Each row was made from one small tree. Brackets hold a mark, then the marks that hang from it, in alphabetical order. Every link used is in the known rows. Write each row's tree.
In the rows, 128 means zero.
Known rows:
(funeg (reboso bome)): [120 136 127 129 126 123 133 153 152 116 127 111 123  87 139 115 114 132
 130 148 124 110 128 144 146 130 125 116 114 148 128 137 138 139 123 126
 117 115 127 126 125 140 122]
(melef mevi): [137 136 131 137 133 134 129 132  93 121 123 142 124 144 116 149 140 107
 130 114 113 135 116 130 130 114 132 127 150 118 129 119 125 132 129 123
 137 133 133 124 129 120 133]
(sedu (reboso falo funeg gogez miba zasib)): [119 141  95 139 129 109 120 171 160 150 132 109 121 112 167 125 136 161
 117 112 130 150 189 118 115 157 134 123 107 193 111 108 147  74 116 102
 118 103 100 131 135 179 137]
(sedu reboso): [119 135 114 131 134 123 128 142 136 123 141 115 124 120 136 129 106 128
 133 122 133 129 139 127 127 131 141 118 117 144 116 132 131 148 123 117
 127 113 118 126 124 140 134]
(kisug (reboso funeg miba sedu zasib)): [116 110 109 121 131 113 125 142 194 152 115 118 127  90 160 106 102 173
 127 134 157 106 176 117 113 170 123 126  80 177 124 123 149  73 124 137
 113 106 124 137 142 169 112]
(kisug reboso): [117 126 127 116 127 132 130 138 133 132 129 116 139 113 142 112 113 151
 121 144 133 121 139 123 138 131 131 121 104 139 132 126 133 112 125 134
 124 124 130 131 133 139 120]
(gogez (mevi funeg melef semupe)): [131 112 151 132 129 160 134 127  87 130 111 147 109 177 119 150 161 101
 159 125 101 143 114 119  79 134 146 149 145  71 127 111 101 170 139 113
 143 141 146 125 138 114 135]
(kisug (reboso bome falo funeg miba zasib)): [123 131 111 127 117 101 126 158 203 152 115 101 134  67 168  89 119 172
 108 148 143 124 182 122 133 168 132 123  87 188 129 122 142  67 117 123
 105 116 113 136 143 179 114]
(rozev (mevi dukon funeg)): [139 120 140 134 121 168 130 155  70 135 108 138 109 164 119 152 139 123
 139 119 131 134 120 116 102 113 142 124 162  72 132 109 109 165 134 114
 148 146 132 124 127 124 135]
(mevi (funeg reboso)): [122 135 126 129 134 140 134 145 121 134 111 111 114 123 121 138 122 140
 139 122 148 130 135 136 121 130 137 115 141 118 132 120 130 147 126 126
 137 138 128 119 123 141 134]
(reboso falo funeg gogez miba sedu): [138 129  96 126 127 103 119 170 165 181 112 144 113 114 165 117 160 200
 110  84 141 133 193 122 110 167 123 121 152 190 125  91 157  10 124 116
 125 106 122 140 135 180 134]
(funeg (reboso falo gogez sedu zasib)): [109 126 113 126 135 124 126 176 143 130 132 115 130  89 157 131 135 160
 120 124 129 119 160 134 135 140 101 115 103 179 115 120 161  68 119 124
 115 102 121 127 129 160 128]
(mevi melef pozur): [135 141 147 133 131 166 134 109  61 120 134 154 118 158 124 147 153 118
 130 128 115 168 101 131 109 114 149 132 164  87 137 115 120 154 130 117
 148 137 141 120 125 105 133]
(melef (mevi funeg pozur)): [143 143 136 138 140 155 133 126  62 128 116 146 111 162 104 163 152 115
 134  98 126 147 113 132 113 107 150 127 179  89 134 107 119 145 130 111
 153 149 136 119 126 118 141]
(falo (reboso bome funeg gogez sedu zasib)): [104 109 106 129 131 116 120 162 203 146 124 128 107  99 167  95 124 160
 123 143 132 113 159 117 104 172 143 133  93 176 112 121 149 100 132 107
 112  97 126 136 145 165 107]
(dukon mevi): [133 132 134 135 131 133 127 114  85 127 128 135 118 148 117 133 138 117
 125 118 112 128 107 127 116 125 118 132 141 119 134 135 132 114 128 145
 134 124 139 127 126 121 136]
(reboso funeg gogez miba): [135 133 108 132 123 125 120 155 139 164 115 139 110 148 157 124 159 165
 120 112 118 143 170 117 108 148 135 137 143 162 127  91 141  66 129 111
 129 115 121 137 140 160 132]
(sedu (reboso bome falo funeg gogez zasib)): [124 132  97 140 129 111 122 186 170 139 137 109 108  99 168 111 131 147
 118 125 122 139 175 118 111 156 145 131 108 181 103 109 143 109 124  91
 113 103 111 135 136 175 128]
(zasib (reboso bome falo miba sedu)): [108 134 114 112 121 101 132 165 210 154 124 122 142  54 165  87 137 191
  99 133 145 102 171 133 156 135 133 105 116 182 114 124 147  56 118 132
 103 110 125 136 128 159 123]
(lupav (mevi dukon melef semupe)): [153 127 146 150 128 166 123 121  86 116 111 152 107 196 107 152 125  65
 155 153  97 133  91 120  88 121 134 136 157  68 131 128  97 185 141  99
 150 157 137 122 132 123 122]
(zasib (reboso falo miba sedu)): [105 136 116 112 124 107 130 155 185 156 124 125 147  72 158 107 138 194
 102 122 148 114 171 129 151 132 126 101 115 177 119 123 149  47 116 143
 112 110 122 133 126 154 129]
(reboso bome falo funeg miba sedu zasib): [137 117  97 137 124  77 121 160 252 163 107 119 113  50 169  90 125 174
 115 118 161 106 196 127 111 195 121 127 104 206 115 125 153  46 120 116
  98 105 114 140 141 192 114]
(ratas (reboso bome funeg)): [120 128 119 124 124 124 126 139 171 144 121 118 116 103 152  97 106 154
 123 146 131 114 144 123 123 157 146 124 105 145 134 124 132 136 128 125
 118 112 125 136 138 148 111]
(gogez (mevi melef pozur)): [137 124 151 130 126 157 132 116  51 117 127 160 116 165 123 149 177 116
 136 117  92 153 107 127  95 128 143 142 151  87 140 123 114 140 134 120
 143 134 144 125 133 101 136]
(funeg (reboso bome sedu)): [119 123 120 125 132 119 133 155 169 121 126 120 118  76 142 112 105 143
 135 137 138  91 133 145 140 139 120 113 116 155 122 139 147 127 126 129
 116 107 134 129 124 145 119]
(falo (reboso funeg)): [109 131 121 132 125 120 123 127 163 143 119 126 118 121 138 116 116 153
 127 134 135 141 140 122 115 158 149 118 108 151 141 137 135 127 127 132
 129 113 118 126 134 143 119]
(zasib (reboso bome falo funeg miba sedu)): [116 130 108 119 120  97 129 168 221 166 114 128 124  58 167  89 135 198
 104 126 150 108 180 127 135 151 143 109 117 186 120 117 150  58 122 134
 106 104 125 139 132 167 121]
(dukon (reboso bome falo funeg gogez)): [128 131 105 120 126 111 129 183 133 158 124 118 121  82 154 106 157 183
 110 123 133 120 146 131 111 129 137 124 114 167 135 113 148 102 121 104
 117 113 120 136 131 153 133]
(funeg (reboso bome falo gogez miba sedu)): [119 141 109 121 125 109 129 180 166 140 126 117 130  72 163 106 138 175
 113 125 129 107 165 144 155 140 112 107 130 187 120 118 157  54 116 116
 112 105 123 131 126 168 129]
(rozev (mevi fove funeg semupe)): [126 114 154 130 130 172 136 117  76 132 120 141 109 181 117 169 153 110
 159 108 119 149 113 112  92 103 134 140 156  64 126 101 106 178 134 113
 151 142 140 124 131 110 139]
(melef (mevi (dukon reboso) funeg pozur semupe)): [143 138 141 143 140 174 133 146  51 129 109 149 111 173 100 170 127 104
 150 122 122 124  97 125  92  87 158 130 163  65 131 113 105 183 132  90
 156 149 130 118 126 115 141]
(lupav mevi): [147 131 130 136 133 131 123 110 111 122 118 134 118 158 112 140 140 100
 136 123 116 125 114 130 112 133 117 126 144 115 137 135 121 135 133 121
 139 150 132 125 132 132 125]
(sedu (reboso bome falo gogez miba zasib)): [116 143  99 132 126 105 124 180 174 135 142  99 133  88 172 104 136 149
 109 133 122 132 180 126 140 144 132 123 106 192  99 115 143  82 113  89
 107 108 104 132 133 177 133]
(funeg reboso): [116 138 129 129 129 130 131 142 127 118 127 115 129 106 133 134 116 136
 133 136 127 123 129 141 142 126 118 112 113 144 133 136 141 130 122 138
 125 115 124 122 123 134 128]
(ratas (reboso bome sedu)): [113 118 118 113 132 122 129 139 177 137 129 120 128  89 152  91  99 157
 123 144 141  89 141 129 137 150 133 118 104 146 123 132 138 122 127 126
 114 110 132 137 132 145 110]
(ratas (reboso gogez zasib)): [101 124 120 118 132 142 123 149 130 134 138 111 138 126 162 116 128 149
 115 150 115 124 151 115 131 138 122 131  86 150 117 113 140 102 124 117
 116 111 119 133 140 145 118]
(makan reboso): [120 130 125 115 129 126 128 119 137 128 125 115 133 118 139 116 113 151
 125 139 129 121 129 125 124 135 139 116 103 140 133 133 133 104 123 135
 124 123 125 129 131 140 120]
(makan (reboso miba)): [120 138 122 114 125 117 127 115 153 136 121 111 141 111 145 111 115 162
 120 139 133 121 143 127 133 141 134 112 104 156 135 133 135  79 117 135
 121 122 118 129 131 150 122]
(melef (mevi fove)): [139 135 138 136 134 145 131 118  69 114 127 150 118 156 110 162 151 105
 134 107 104 151 108 128 121 104 137 132 166 109 132 118 121 140 129 118
 143 137 132 122 127 111 138]
(mevi melef pozur semupe): [129 134 158 138 135 177 135 101  80 122 134 157 118 181 123 155 140  92
 153 140 104 158  93 123  96 106 147 145 149  65 125 110 106 181 134 105
 149 133 145 121 131 100 130]

Write each row's tree:
[125 124 135 135 137 145 133 122  77 145 119 139 108 143 122 139 136 128
 147 127 119 130  91 124  70 120 128 136 112 108 143 129 132 164 129 137
 138 111 142 127 130 116 137] | (dukon (mevi melef semupe) (reboso funeg))
[108 126 118 120 126 138 127 170 142 154 126 136 117 125 159 119 154 174
 112 132 117 134 156 114 118 122 148 128 118 151 117  96 142  93 133 128
 122 107 132 136 137 142 126] | (zasib (reboso funeg gogez))
[142 122 125 132 125 162 125 159  52 131 121 148 106 154 125 150 136 147
 132 133 114 136 111 117  83 101 156 136 151 107 139 122 120 151 131  95
 144 132 118 127 124 123 139] | (mevi (dukon (reboso funeg gogez)) fove)
[157 134 152 151 131 179 125 109  59 114 116 161 105 208 103 162 134  68
 154 146  96 140  83 122  82 111 142 138 170  54 136 127  96 186 140  93
 158 160 139 119 131 114 125] | (lupav (mevi dukon melef pozur semupe))
[124 126 126 118 146 134 134 119  62 137 132 141 122 114 118 135 139 161
 127 102 141  97  96 138  96 110 116 121 121 126 143 146 151 113 122 140
 136 111 140 128 120 114 143] | (dukon (mevi pozur) (reboso sedu))
[119 153 102 128 127 114 125 167 133 142 140 112 135 116 158 123 140 161
 111 111 124 145 172 127 142 132 133 112 132 176 114 112 141  76 114 102
 124 112 106 129 125 164 144] | (sedu (reboso falo gogez miba))
[110 144 112 120 118 119 125 175 159 169 121 128 132 104 169 112 166 198
  96 122 123 145 181 118 135 131 139 114 124 179 122  95 148  41 121 128
 117 109 117 135 135 161 133] | (zasib (reboso falo funeg gogez miba))
[123 119 118 117 146 129 134 135  85 148 116 125 115 110 115 128 132 163
 134 100 157  94 108 135  90 122 120 118 126 124 139 138 148 124 124 141
 136 121 141 127 120 129 143] | (dukon (mevi funeg) (reboso sedu))
[122 119 140 122 149 152 137  99  51 131 136 151 116 142 112 154 139 141
 148 104 124 106  82 130  78  94 120 135 127 102 138 143 138 138 125 128
 143 113 143 127 122 101 145] | (dukon (mevi fove pozur semupe) (reboso sedu))
[130 110 144 130 130 147 132 130 107 133 112 138 113 167 118 147 152 111
 155 118 108 122 125 118  87 134 137 148 132  86 125 118 105 153 137 115
 137 138 139 128 139 121 135] | (gogez (mevi funeg semupe))
[141 146 142 138 140 163 137 125  48 114 120 146 104 154 105 170 155 114
 139 101 115 153 104 137 114  97 154 127 188  90 137 112 121 157 128 105
 155 148 136 115 123 114 143] | (melef (mevi fove (funeg (reboso bome)) pozur))
[113 115 119 129 134 116 131 157 185 115 128 111 121  67 149 112 103 136
 135 146 139  91 141 141 133 148 112 121  90 166 113 142 151 123 124 127
 107 103 128 129 130 152 114] | (funeg (reboso bome sedu zasib))
[107 137 123 116 118 115 133 155 191 142 126 118 140  78 159  92 136 166
 106 154 128 109 154 130 154 123 142 116 109 162 115 123 136  94 122 128
 106 115 124 134 131 145 122] | (zasib (reboso bome miba))
[141 122 160 147 123 192 130 124  57 111 124 165 105 201 114 164 121  76
 161 161  90 161  82 110  80  97 160 150 169  48 123 117  87 210 139  92
 153 144 135 120 126 100 131] | (mevi dukon fove melef semupe)
[134 116 157 140 118 183 131 142  67 124 119 154 114 183 126 157 136  90
 152 144 102 143  98 110  97 104 137 136 148  57 125 107 100 190 138 111
 146 133 141 125 131 108 129] | (rozev (mevi dukon melef semupe))
[146 133 157 149 133 208 134 135  48 130 107 159  95 208 106 165 123  89
 161 148 119 154  89 115  67 100 178 142 188  20 126 101  84 218 141  80
 167 161 140 115 126 111 135] | (mevi dukon funeg melef pozur semupe)
[141 125 130 129 131 167 132 151  51 131 107 133 106 150 105 154 126 142
 141 127 142 134 107 122  82  98 165 126 167  79 140 126 109 181 128  95
 152 157 119 118 117 122 145] | (mevi (dukon reboso) fove funeg)
[129 144 136 138 138 149 132 115  68 130 120 127 111 146 115 147 142 130
 130 111 126 136 115 134 107 124 124 125 149 111 137 129 135 113 123 136
 143 132 134 119 124 130 142] | (dukon (mevi (funeg (reboso miba zasib)) pozur))
[129 112 153 132 125 152 131 122  92 121 123 152 119 170 126 145 158  96
 153 133  86 139 110 119  91 131 134 150 129  85 126 121 105 159 138 119
 135 128 144 128 139 108 131] | (gogez (mevi melef semupe))
[138 129 128 131 128 179 132 181  44 140 105 138 106 158 123 139 138 137
 134 145 133 144 107 122  81 107 168 125 170  73 133 102 112 184 133  90
 152 152 132 119 121 129 139] | (mevi (dukon (reboso gogez)) funeg melef)
[113 122 107 117 125 117 128 191 186 164 124 137 114  81 172  95 154 195
 103 124 130 114 172 120 124 139 146 120 126 174 110  97 152  62 131 120
 111 101 135 142 135 161 121] | (zasib (reboso bome falo funeg gogez sedu))
[106 121 118 121 128 110 127 137 195 133 126 125 124  87 145  92 107 153
 124 143 142 102 136 132 133 155 143 115 109 156 125 145 139 122 127 121
 116 111 129 130 131 145 112] | (falo (reboso bome sedu))
[137 126 143 129 127 178 134 151  37 136 112 142 112 159 116 160 148 140
 136 114 137 132 108 122  93  95 147 121 158  65 142 113 114 170 130 107
 154 146 130 122 124 114 142] | (rozev (mevi (dukon reboso) funeg pozur))
[149 120 151 134 122 167 128 123  28 110 124 167 109 180 112 163 164 117
 137 117  86 142 104 120  86 112 152 146 164  77 142 134 104 142 135 105
 148 142 131 125 130 100 141] | (gogez (mevi dukon fove pozur))
[127 141 114 134 116  87 125 154 211 139 122  98 145  57 163  92 140 147
 101 146 135 123 176 133 150 158 115 125 102 190 115 132 139  62 110 108
  96 125 104 130 136 174 122] | (reboso bome falo miba zasib)
[106 122 115 115 124 112 124 154 175 144 125 134 127 105 163  91 146 169
 117 135 117 106 155 128 129 157 139 123 117 170 120 128 141  73 126 107
 114 107 127 135 139 154 120] | (falo (reboso bome (gogez mevi) miba sedu))
[109 110 121 124 136 135 126 168 126 121 131 127 121 110 153 136 140 144
 135 127 113 107 148 131 118 142 105 129  96 159 113 123 153  92 127 124
 117 100 131 130 135 145 126] | (funeg (reboso (gogez mevi) sedu zasib))
[102 111 113 132 134 113 120 131 197 143 119 126 115 102 148 113 104 157
 132 133 151 121 153 119 101 176 136 122  82 168 126 140 147 111 128 132
 119 101 120 129 139 154 111] | (falo (reboso funeg sedu zasib))
[111 127 118 129 134 114 128 155 162 125 127 110 133  72 146 130 114 153
 126 126 144 114 154 139 138 148 101 107  94 175 122 140 156  89 116 138
 113 105 118 124 125 156 125] | (funeg (reboso falo sedu zasib))
[148 133 143 141 142 160 129  99  92 129 112 140 104 193 100 160 141  89
 156 116 121 130 105 126  86 120 134 136 162  71 134 121 106 167 137 100
 156 164 138 120 134 126 130] | (lupav (mevi funeg pozur semupe))
[128 142 106 139 130 111 125 152 150 141 130 116 114 111 142 129 115 150
 126 105 140 148 160 125 115 151 146 113 124 163 126 124 137 123 121 119
 128 110 111 128 125 158 136] | (sedu (reboso falo funeg))
[115 141 113 122 132 115 126 155  85 149 130 110 144 100 149 123 169 171
 102 118 120 122 139 130 117 120  97 123  97 176 133 128 158  49 108 127
 117 111 114 128 129 150 147] | (dukon mevi (reboso falo gogez miba zasib))
[104 128 121 113 123 134 132 178 155 140 136 127 129 101 164  98 155 163
 105 152 109 115 147 122 143 110 146 128 117 150 106 103 138 100 130 114
 111 113 135 137 135 139 123] | (zasib (reboso bome gogez))
[126 124 147 136 136 169 137 124 112 138 112 136 108 176 118 146 130  95
 163 138 128 154 110 118  87 123 152 141 156  63 118  98 101 198 137 106
 148 147 145 120 131 122 130] | (mevi funeg melef semupe)
[114 129 116 121 129 140 123 149 126 152 127 127 118 139 156 116 129 164
 120 132 119 132 151 115 116 146 139 127 113 144 132 104 138 108 130 123
 128 109 125 136 139 146 120] | (ratas (reboso funeg gogez))
[112 145 117 124 117 109 128 155 178 164 116 123 135  87 157 112 145 191
 102 124 138 139 175 123 137 139 139 107 115 176 130 115 143  61 118 142
 116 112 114 132 131 157 130] | (zasib (reboso falo funeg miba))
[120 133 106 128 132 126 128 173 141 125 146 117 115 118 155 110 126 133
 125 133 114 122 146 126 130 127 149 129 127 152 103 113 134 137 127  91
 120 110 124 133 129 150 131] | (sedu (reboso bome gogez))
[128 140 121 123 129 109 133 146  98 139 128 114 131  80 130 108 147 158
 109 123 127 108 110 140 122 117 116 117 116 150 143 146 146 107 115 132
 119 118 128 129 121 134 140] | (dukon mevi (reboso bome falo))
[146 117 144 136 121 165 129 151  56 125 103 152 104 173 115 146 156 112
 143 129 104 144 113 120  80 135 158 139 166  70 135 117 100 165 139 109
 147 150 139 123 131 117 136] | (gogez (mevi dukon funeg melef))
[ 99 121 115 117 133 127 123 146 150 141 132 134 127 123 150 112 130 164
 121 129 130 120 142 123 126 143 135 118 117 156 122 124 145  93 128 118
 126 107 128 130 133 144 121] | (falo (reboso gogez sedu))
